What can hang from each mark:
B: V
P: V
T: Q V
E: Q
M: V
V: E M P
Q: B M P

Every row comes from one small tree of marks. The marks that hang from a mark follow it in brackets, in alphabetical order. Every link used is in the known rows. Which tree was each row made from?
Known rows:
E[Q[B M]]: [-13 -26  -2 -52  23   3 -37  36  21 -18 -33   3  -3  50 -37  13   6 -11
  -1 -11   5 -61 -21 -13  -9 -39  17 -16  62  33 -24  -9  13   8  47  40
  37 -18  32  -1 -34 -43  -2  30 -33 -49   5 -10 -89  -1]
M[V[E[Q[B]] P]]: [-26  22   0 -38  17 -38  -4  -1  46 -46 -57  54  -5  20 -18 -55 -11 -32
  -7  -7 -42   7 -11  26   5  -5  46 -40  36  40   1  36  23  18  -2 -13
  19 -15 -30   8 -12 -28  10   9  -2  -6 -21 -25  -3 -50]
M[V[E P]]: [ -9  23  14 -30   5 -28   9 -23   0 -27 -11  37  21 -12  -6 -74   8 -33
 -15  -1 -36  31 -32  18   6   8  22 -42  15  17  17 -14  27 -13 -15 -52
  10 -19  -7 -11 -34 -35  27 -22  -7  25   0 -54  49 -53]
P[V[E M]]: [ -4 -19  -7 -17  19   2  33 -34  -9  41 -30 -22  30  34 -22 -20  18  23
  26  -8 -14  35  28  16  -1  11   9 -23   4 -27  33  15   9   6  12   5
  22   3 -22   5 -52 -18  27 -11  36 -17  -6 -39  53 -22]
P[V[E[Q]]]: [ -1  18 -19   7  11 -49  39  -5 -16  14 -53 -19  37  74 -11 -23 -12  26
  40  14  -3  31  19 -30  14  10  43  -1  22   3  28  24  25  -3   4   8
  44  24 -23  10 -28 -38  11  15  18  -3  -4 -11  11 -31]
V[E[Q] M P]: [ -13    2   13 -111    8   -2   31  -12   18    9  -24  -31   20   61
   -5  -87   24   12   -3   12  -34   15  -17    8   -4   13   28  -32
   12  -16  -34   12    8    8   -7   -2   10   -2  -33   -2  -10  -39
   14    4   -2  -58  -21  -91  -29  -35]
Q[B[V] M P]: [ 13 -56  16  33  49  32 -37  32  -1 -33 -31   2 -24 -22 -31  34   0 -14
 -20 -62 -44 -48 -49 -10  10 -14 -14 -18  65  47 -35 -38  30  21  38  17
  -9 -23  54  -2  -7 -29 -22   4 -44  25  12  -5 -12  11]
T[Q[B M] V]: [-10 -17  -7 -20  62  20 -35  34  14 -36   2  12  14  19 -52  10 -55 -26
  -4 -32  11 -84  22  -2 -18 -42 -40   9  52   2  -3 -39  51  -6  48  31
  14 -13  79   7 -32 -21  29   7 -37 -21  41  13 -57 -18]
Q[P[V]]: [ 10 -16  -4  18  19 -21   5  17 -55  26 -31 -41  15   6 -10  -7  -2   6
  11  -3   2  29 -54 -28  11   6  18  -3  17  13  18 -26  40  -4   6 -19
 -19 -16  15 -18 -41 -38  11  -7 -19  26   8   4  34 -37]
T[Q[B M]]: [-12 -26  -3 -63  53  16 -52   7  17  -4   0 -20   5  34 -59  12 -27 -25
  13 -15  18 -58  -6   8 -25 -34 -12 -16  53  22 -11 -35  16  -3  47  33
   3 -24  87   7 -32 -53  21   5 -35 -47  19   3 -70  -2]
V[E M P]: [ -13  -11   26 -105   15    5   21  -38    9   22  -11  -22   21   15
  -10  -85   27   -9   -4   -9  -47   26  -24   28   -8   15   19  -40
   11  -14  -21  -16   13    2   -7  -31   -5  -16  -12  -10  -31  -34
   32  -23    1  -46  -12  -85    4  -28]
T[V[E M]]: [ -6 -13   2 -26  19  14  26   0   2   2  -2   0  46  10 -12 -18 -16   5
 -12 -23  -9  -4  43   6  -2 -18 -21 -22   5 -34  10 -31  32   6   3   2
  22   7  -8 -15 -67  -9  44  -9   6 -15  19 -37  12 -32]
Q[B M P]: [ -7 -41  26 -38  30  28 -43  23  -2   0 -19 -16 -25 -20 -40  19  16 -42
 -16 -34 -15 -44 -67 -12  -4 -39   9 -28  57  45 -36 -39   1   2  41  24
  -8 -44  42 -10 -40 -46   7   1 -42 -15   9  -4 -55   8]
Q[B M P[V[E]]]: [-12 -23  11   0  31   1  23  -5  13  14 -57  -4 -43 -11 -55  16  23 -29
  24 -41 -39   3 -12  -9  19 -18  11 -27  50  41 -10  17 -27   5  30  26
   8 -17 -13  19 -42 -32  11   6  25   6   0   2   5   7]
P[V[E[Q] M]]: [ -5  -9 -19 -28  15 -13  56 -11   0  28 -49 -39  32  74 -19 -25   5  35
  33   8  -3  25  37   7   0   9  14 -14   6 -29  29  48  12  18  11  33
  40  14 -43  11 -33 -18   8  18  39 -36 -17 -32   7 -31]
V[E]: [ -5  -1  16 -35  11 -28  -5 -25 -12  22 -23 -13  41  23  -7 -39  -2 -10
   7  -5  -3  40  -9 -25  11 -18  39 -29  21  13   2 -40  13 -15  -2 -22
  23  -6   7 -11 -58 -57  33 -14 -16  -6   7 -23   6 -18]
E[Q[B[V[M]] P]]: [ 12 -47   0  -2  50  31 -20  46  15 -25 -47 -34   7  30 -16  25 -17  21
 -15 -42 -33 -34 -20  13   5  -2 -13 -19  41  16 -33   2  51  62  21  45
  -8 -17  14  -5   3 -14 -23  33 -35 -25 -25  -9 -20 -10]
B[V[E[Q] M P]]: [  7  -5   1 -47  17  -2  41  -5  11 -22 -28  -8  27  53  11 -78  -2  37
  -2 -14 -59   9 -10  12  17  40   8 -22  14 -17 -33  14  46  24  -8 -11
  12  12 -30   3  29 -21 -10   9  -4 -24 -21 -89  13 -30]
P[V[E]]: [ -8   7 -13   9  14 -44  28 -29 -26  29 -45  -7  38  31 -15 -36   2   8
  33   2 -16  42  10 -24  19   1  34 -17  17   2  38  -6  22 -12   2 -19
  26   5  -2   3 -53 -40  22 -14  23   9   2 -15  47 -27]

Write each row's tree:
[ 20 -45  -1  -9  82  44 -34  20  13  -8 -21 -52   4  12 -40  23 -41   5
   0 -44 -15 -30  -9  23 -18   9 -41 -16  34   6 -22 -18  59  46  30  31
 -36 -25  61   3  12 -21   4  10 -44 -25 -14   0  -2 -13]
T[Q[B[V[M]] P]]
[ 10 -29  -7   5   3  29   0  72 -15 -43  18 -33 -17   7 -37  19  14  -9
 -22 -10  22 -41 -61   0 -17 -20 -27 -20  33  23   2  -7  16  17  25  41
   6 -18  20 -10 -10 -47 -14  24 -45  24   4 -14 -22 -41]
E[Q[M[V] P]]
[-13   2  14 -47   2   7  25  -5   3 -36  13  35 -13 -19 -29 -55  33 -31
 -21 -19 -43   1 -41  27 -14   0  -8 -38  34  18   0  -2  -3 -16   7 -31
  15 -15   8   1 -25 -36  18 -20  -2  21   7 -66  24 -33]
Q[M[V[E P]]]
[-14 -14  21 -59  21   8  11  26  31 -10 -50 -23 -38  20 -43   6  14 -25
   4 -27 -24 -19 -21 -20  11 -33  28 -35  58  44 -51   5 -32  13  29  53
  12 -17 -11  15 -12 -55   1  28 -15 -33 -12 -15 -66  11]
V[E[Q[B M P]]]
[-17 -14 -20 -26  28 -16  29 -14  40  18 -85 -11  13  63 -35   6  -4  21
  34  -9 -23   4  50  26  -2  -2  26 -20  22  -4  16  61  12  40  23  48
  39   5 -44  21 -42 -10  10  22  51 -51 -29  -9 -10 -15]
P[V[E[Q[B]] M]]
[ -6  -4  -8 -46   1   6   2  45  -3 -61  17  11  -6  26 -20 -56  18   0
 -20   1  -8 -47 -61   9 -14  -5  -8 -16  35  11  -1   2  38   3  17  -2
  19 -14  21  -7  -5 -39 -11  13 -32   1  12 -57 -26 -55]
E[Q[M[V[P]]]]
[ 14 -27   4   0  30  20  18 -21  -7   3 -10 -18  46  23  -6 -19   4  30
  -4 -38 -39  16  13  16   2  12 -11 -29  15 -14  -1 -18  29  21   5  -7
  22   7  12  -2 -26 -23   6 -14   0   1  -5 -48  46 -11]
B[V[E M]]
[-30   0  17 -42  21   4  -2 -10  39 -43 -27  70 -30 -21 -42 -38  16 -54
 -21 -33 -58 -21 -23  43 -12 -21  10 -46  47  37  -6  12  -8   2  20 -14
  15 -26  -1   9 -29 -23  14 -14   8   1  -2 -41   6 -22]
Q[B M[V[E P]]]
[ 11 -25   9 -45  10  20   3  58 -23 -10   5 -60  -7  26 -25   1  19   2
  -2  -6  14 -33 -69 -34   3 -23   1 -15  46  17 -38 -32   4  -1  27  33
  -3 -10  28 -14  -6 -66 -12  27 -58 -24   8 -33 -71 -13]
E[Q[M P]]
[ -3 -13   7 -34  30 -18 -39  40   6  -2 -61 -27   1  26 -16   6 -14 -16
  -5  -3  -3 -24 -43 -21   8 -27  31 -23  47  39 -31 -17  33  25  23  23
   2 -29   7 -16 -28 -52   2  30 -52 -26  -8  17 -62 -18]
E[Q[B P]]
[ -2  15   1 -60  32  13  24  -5  11 -35  33   7 -11   6 -49 -62  -2 -28
   8  -3 -19  -1 -22  40 -27  14 -23 -28  24   4   5   5   7 -25  11 -12
  -1  -8  32  14   9 -50  23 -20  -6   2  11 -70   8 -36]
T[Q[M[V[E P]]]]
[ -6   3  -2 -17  10  -3  36  39   5 -36   1   5  25  38 -19 -17 -13  10
   0 -20   2 -45  21 -27   7 -35 -11  -4  37  -9 -10 -13  10 -12  16  28
  48  16   4   6 -28 -28   6  24 -12 -10  23 -37 -43 -20]
T[V[E[Q[M]]]]
[ 16 -20  -6 -11  32  45  -8  39 -20 -29  51 -47 -10 -11 -56  10  -8 -17
  -1 -12  29 -25 -54  28 -25  -9 -58 -21  27  11  10 -28  28 -10  28  25
 -24 -25  71  -7  -2 -54  11  -1 -50  24  16  -7  -7 -33]
T[Q[M[V] P]]
[ -4  -1   5 -43   0  -3  22  11   1 -12 -13 -26  16  54 -27 -23  23   4
  12  -3  -2 -12 -12 -21   5 -21  19 -24  40   9 -23  -8 -11 -13  18  29
  47   8   0   4 -29 -61   4  19 -11 -30   4 -50 -56   3]
V[E[Q[M]]]
[  6 -37   2   3  20  14  14  29 -44  16  -5 -41 -15  -2 -35  11  19   4
  11 -18 -11  -8 -55 -28   3  -1  -6  -4  35  13   6 -22  12  -7  34  12
 -17  -9  26  -9 -33 -44  -2   1 -18  18  13 -11   6 -14]
Q[M P[V]]
[ -6 -42   6   9  36  13 -13  19  -5   5 -47 -11 -32  -8 -47  33  12 -14
   7 -26 -16 -21 -36  -9   4 -21   0 -14  55  39  -4  -1  11   3  43  22
 -11 -24  20   5 -39 -26   1   4  -4   1   3  21 -12   1]
Q[B M P[V]]
[ -9 -41 -18 -21  36  11   3  34  10  20 -68 -41 -11  46 -33  23  -6  14
  12  -9  -4 -15 -12  12   1  -1   5 -16  29   4   7  38  37  46  31  52
  -6 -12 -27   5 -20  -9  -2  30   7 -34 -28   5 -18 -30]
E[Q[B P[V[M]]]]
[  1  17  -9   3  -5 -23  20  15  11 -26 -25   3  37  39 -15 -21  -2   6
   1   4  13  16   8  12  -7 -14  22 -27  18  15  36   7  25   4   2   5
  46  -1 -14   0 -37 -43  18  17  -7  16  -5 -17  19 -44]
M[V[E[Q]]]
[  1  -1  -1  -3  70  -7 -34  40   5 -16 -22  -2  16  -7 -37  11 -78 -28
  -2 -22  16 -34 -10 -15   4 -27 -21   2  32  17  -6 -55  56   6  21   6
 -28 -27  61  -7 -30 -27  39   1 -53  -7  19  31 -35 -40]
T[Q[B P] V]
[-15 -29   9 -18  37  11  27 -23  24  37 -67 -23 -16   2 -40   8  15  -9
  21 -38 -37  32  10  18  10  -1  13 -42  22  14   5  32  -4  30  17  24
 -10 -13 -40  11 -46  -9  21   2  35 -23 -24  -1  26 -12]
Q[B P[V[E M]]]
[ 13 -43   2  17  38  23 -23  60   3 -51 -34 -12 -24  17 -29  39  -9   9
 -15 -49 -37 -55 -41 -22  13 -15  -8 -13  66  40 -49  -5  34  33  41  41
   1  -9  34   2  12 -33 -40  29 -49   3   4  -7 -47   3]
E[Q[B[V] M P]]
[  2 -52  -5   6  50  16 -42   3  13 -15 -32   4  29  12 -18  14 -11  10
 -10 -46 -37 -33   4  29  -3  -9 -13 -22  35   9  -2 -21  60  48  30  18
  15 -24  40  -7 -40   0  -2   0 -21 -20  -3 -12  12  -9]
Q[B[V[M]]]
[-14 -19  18 -37  46  10  -6 -36  33 -17 -61  27   3   2  -8 -51   4   1
  -8 -42 -85   3   5  38  11  22   9 -36  29   9 -35   6  33  38   5 -21
  -2 -12  -8   4 -10  -3   6 -13  10 -25 -24 -57  29 -13]
Q[B[V[E M P]]]
[ -5  15  -5 -84  51   6  37  -8   7  -4  14 -13  34  26 -22 -81 -42  -1
   6 -10 -20   0  20  24 -17  16 -28 -10  -2 -39  -8 -21  35   0  -9 -16
 -16   8  14   3  -3 -13  48 -20   0 -40   6 -67  -5 -56]
T[Q V[E M P]]
